Each row was made from one small tree. The marks that hang from a mark follow it in brackets, in the order of their numbers. Every link used is in the known rows. Write each row's tree.
In the rows, zero is written as 128.
Known rows:
q791[q530[q14 q985[q602]]]: [ 90  61 103 135 142  83 162 140 125 147 130 121 137 145 115 162 104 114
 104 128 157  80  53]
q435[q530[q14 q985]]: [ 82  75 130 133 149  93 210 114 102 131 129 138 153 122 124 162  80 116
  99 122 120  84 158]
q985[q530[q292] q602]: [ 75 171  83 118  99  94  99 153 137 172 174  96 156 144  97 150  97  83
 121 116 149 116 117]
q435[q530[q985]]: [ 76 123 166 127 132 111 199 122 126 138 119 150 164 130 107 146  89 112
 112 121 115  88 178]
q791[q530]: [ 83 162 112 141 118  75 137 126 150 123 111 147 140 168  86 162  89 109
 148 118  99 111  97]
q602[q985[q530[q435]]]: [ 84 125 129 137  75 121  85 114 146 141 132  57 119 149 107 150 101  57
 120 110 131  50 146]
q593[q530[q292 q985]]: [ 77 150 134 118 160  92 166 119 129 133 151 130 137 125 116 136 154  85
 120 118 136 111  84]
q435[q530[q985[q602]]]: [ 68 110 150 117 119 128 181 146 127 170 139 132 170 136 107 141  94 114
  94 132 147  78 171]
q118[q143[q14]]: [ 60 190 145 159  77 111 173 119 182 142 127 161 124 143  75 133  59 101
 153 139 129  72 122]
q791[q530[q14 q292 q985[q602]]]: [ 97  96 105 128 173  87 145 140 104 145 153 117 145 112 123 166 114 119
 105 114 156 109  44]
q593[q530[q14 q985] q943]: [ 65  61  73 137 183  50 209 116 130 128 157 122 122 156 138 148 168  26
  83 148 148  87  75]
q744[q530[q14 q292 q985]]: [ 97 118 103 131 189  83 154 124 109  99 130 135 149 109 106 156 104 131
 106 132 126 117  87]
q602[q985[q530]]: [ 82 133  97 135  87  78 116 127 163 151 137  73 143 161  94 154  83  67
 139 125 134  53 142]
q791[q530[q14 q292 q435 q985[q602]]]: [101  87 133 128 162 125 113 128  90 136 149  95 124 101 138 156 136 109
  85 103 154 103  44]
q744[q530[q14 q292 q435]]: [ 91 144  89 138 153 111  84 114  94  85 125 121 124 117 110 159 113 120
 104 122 105 131 102]
q602[q985]: [ 83 148 123 127 100  89 142 124 149 131 121  96 142 143  81 159  96 106
 136 124 115  56 145]
q744[q530]: [ 75 166  96 141 115  88 128 131 155 104 100 149 148 172  69 146  89 119
 137 145 103 113 130]
q985[q530[q292 q435] q602]: [ 83 160 113 124  88 135  64 139 122 163 169  79 137 132 113 142 117  73
 105 103 146 112 118]
q530[q14 q435]: [ 89 108 109 138 105 107 138 111 109 109 122 106 108 132 115 162 108 112
 102 107  98  95 118]
q744[q530[q292 q435]]: [ 88 192 126 133 134 132  72 116 115  93 119 128 133 126  89 143 117 112
 117 119 101 137 126]
q118[q143]: [ 87 173 125 143  75  96 168 114 135 137 135 129 144 140  66 138  81  73
 143 123 103  87 143]
q143[q14 q118]: [ 48 154 151 162  70 114 165 166 175 141  79 183 147 162  93 141  67 155
 144 155 100  81 112]
q530[q14 q292 q985]: [102 113 125 119 170  80 185 121 103 122 146 117 139  87 118 166 111 131
 102 106 122 108  92]

Which tree is each row?
[101  93 141 113 144 139 133 132  86 142 159  83 122  82 131 150 138 121
  70 105 152  94  80] | q530[q14 q292 q435 q985[q602]]
[ 93  95 117 126 163 140 100 134  88 116 142 100 129 104 120 144 132 122
  71 126 156 105  78] | q744[q530[q14 q292 q435 q985[q602]]]
[ 93 127  94 139 122  98  90 113 105 127 158  82 120 116 132 161 104  77
 106  97 117 122 105] | q985[q530[q14 q292 q435]]
[107 106 159 124 157 122 151 107  88 112 140  97 118  74 134 156 132 121
  85  95 120 103  91] | q530[q14 q292 q435 q985]
[ 88 171 126 130 101 118  81 120 122 136 151  90 127 124 111 147 111  74
 118  94 111 122 124] | q985[q530[q292 q435]]
[ 96  77 120 141 156  65 182 119 128 119 117 134 130 137 115 166  99 112
 116 117 123  89  66] | q791[q530[q14 q985]]
[ 74 129 109 132  60 129  84 140 142 164 146  82 129 165 101 137 107  68
 102 113 146  86 125] | q985[q530[q435] q602]
[ 82 156 169 119 162 116 179 121 106 140 139 142 174  97 113 151  95 114
 111 109 116 110 168] | q435[q530[q292 q985]]
[ 95 157 168 126 155 146 109 118 113  95 118 125 133 100 102 134 129 113
 102 113 118 113 110] | q744[q530[q292 q435 q985]]
[ 90 103 104 150 122  96 113 108 112 102 111 116 106 147 122 169 104 100
 116 108 100 105  82] | q791[q530[q14 q435]]
[ 88  70 107 122 126  93 186 144 124 150 140 108 137 127 108 154 110 123
  86 128 154  75  91] | q530[q14 q985[q602]]
[ 60  50  54 130 167  67 187 138 131 157 174 110 131 168 136 146 177  23
  68 158 181  77  65] | q593[q530[q14 q985[q602]] q943]
[ 89 113  78 130 106 114  75 136 100 152 175  66 123 124 131 158 110  80
  89 106 150 110  95] | q985[q530[q14 q292 q435] q602]
[ 93  57 137 124 114 135 152 131 107 140 136  85 115 113 124 150 130 114
  71 115 149  69  94] | q530[q14 q435 q985[q602]]
[ 78  89 104 131 202  95 158 105  93 119 171  95 111 114 161 148 195  20
  64 123 147 109  67] | q593[q530[q14 q292 q435 q985] q943]
[ 93 140 178 105 126 159 127 137 107 146 154  92 133  88 111 137 142 117
  81 101 148  97 102] | q530[q292 q435 q985[q602]]
[ 96  72 154 129 127 116 171 107 109 115 119 103 110 105 125 152 123 114
  86 109 115  79 103] | q530[q14 q435 q985]
[ 73 181 122 128 126 119  97 109 108 121 148 116 117 139 125 138 160  78
 117 108 117 128 101] | q593[q530[q292 q435]]
[ 82 148  87 129 160  83 155 116  85 127 149 136 165 112 127 177  80 121
 110 118 104 130 160] | q435[q530[q14 q292]]
[ 82  69  82 132 141  95 152 145 128 128 123 125 146 145  94 147 107 123
  88 151 159  82  87] | q744[q530[q14 q985[q602]]]
[ 91 160 130 126 104 125  66 114 122 139 152  51 131 115 115 155 109  63
 120  99 132  71 132] | q602[q985[q530[q292 q435]]]
[ 88 149 150 105 136 119 159 150 123 160 158 111 158 101  97 144 124 126
  96 114 149 102 104] | q530[q292 q985[q602]]
[ 88 105 175 114  92 157 144 134 128 150 131  97 125 123 105 131 136 109
  84 113 146  72 114] | q530[q435 q985[q602]]
[ 88  77  94 146  96  97  95 109 123 133 137  46 111 142 128 163  97  60
 107 114 136  45 125] | q602[q985[q530[q14 q435]]]
[ 78 142 154 107 148 132 165 141 104 166 160 126 177 106 114 147 103 118
  91 120 151 101 160] | q435[q530[q292 q985[q602]]]
[ 95 100 112 114 158  96 168 143 104 150 164 101 146  93 117 162 119 133
  85 115 154  97  81] | q530[q14 q292 q985[q602]]
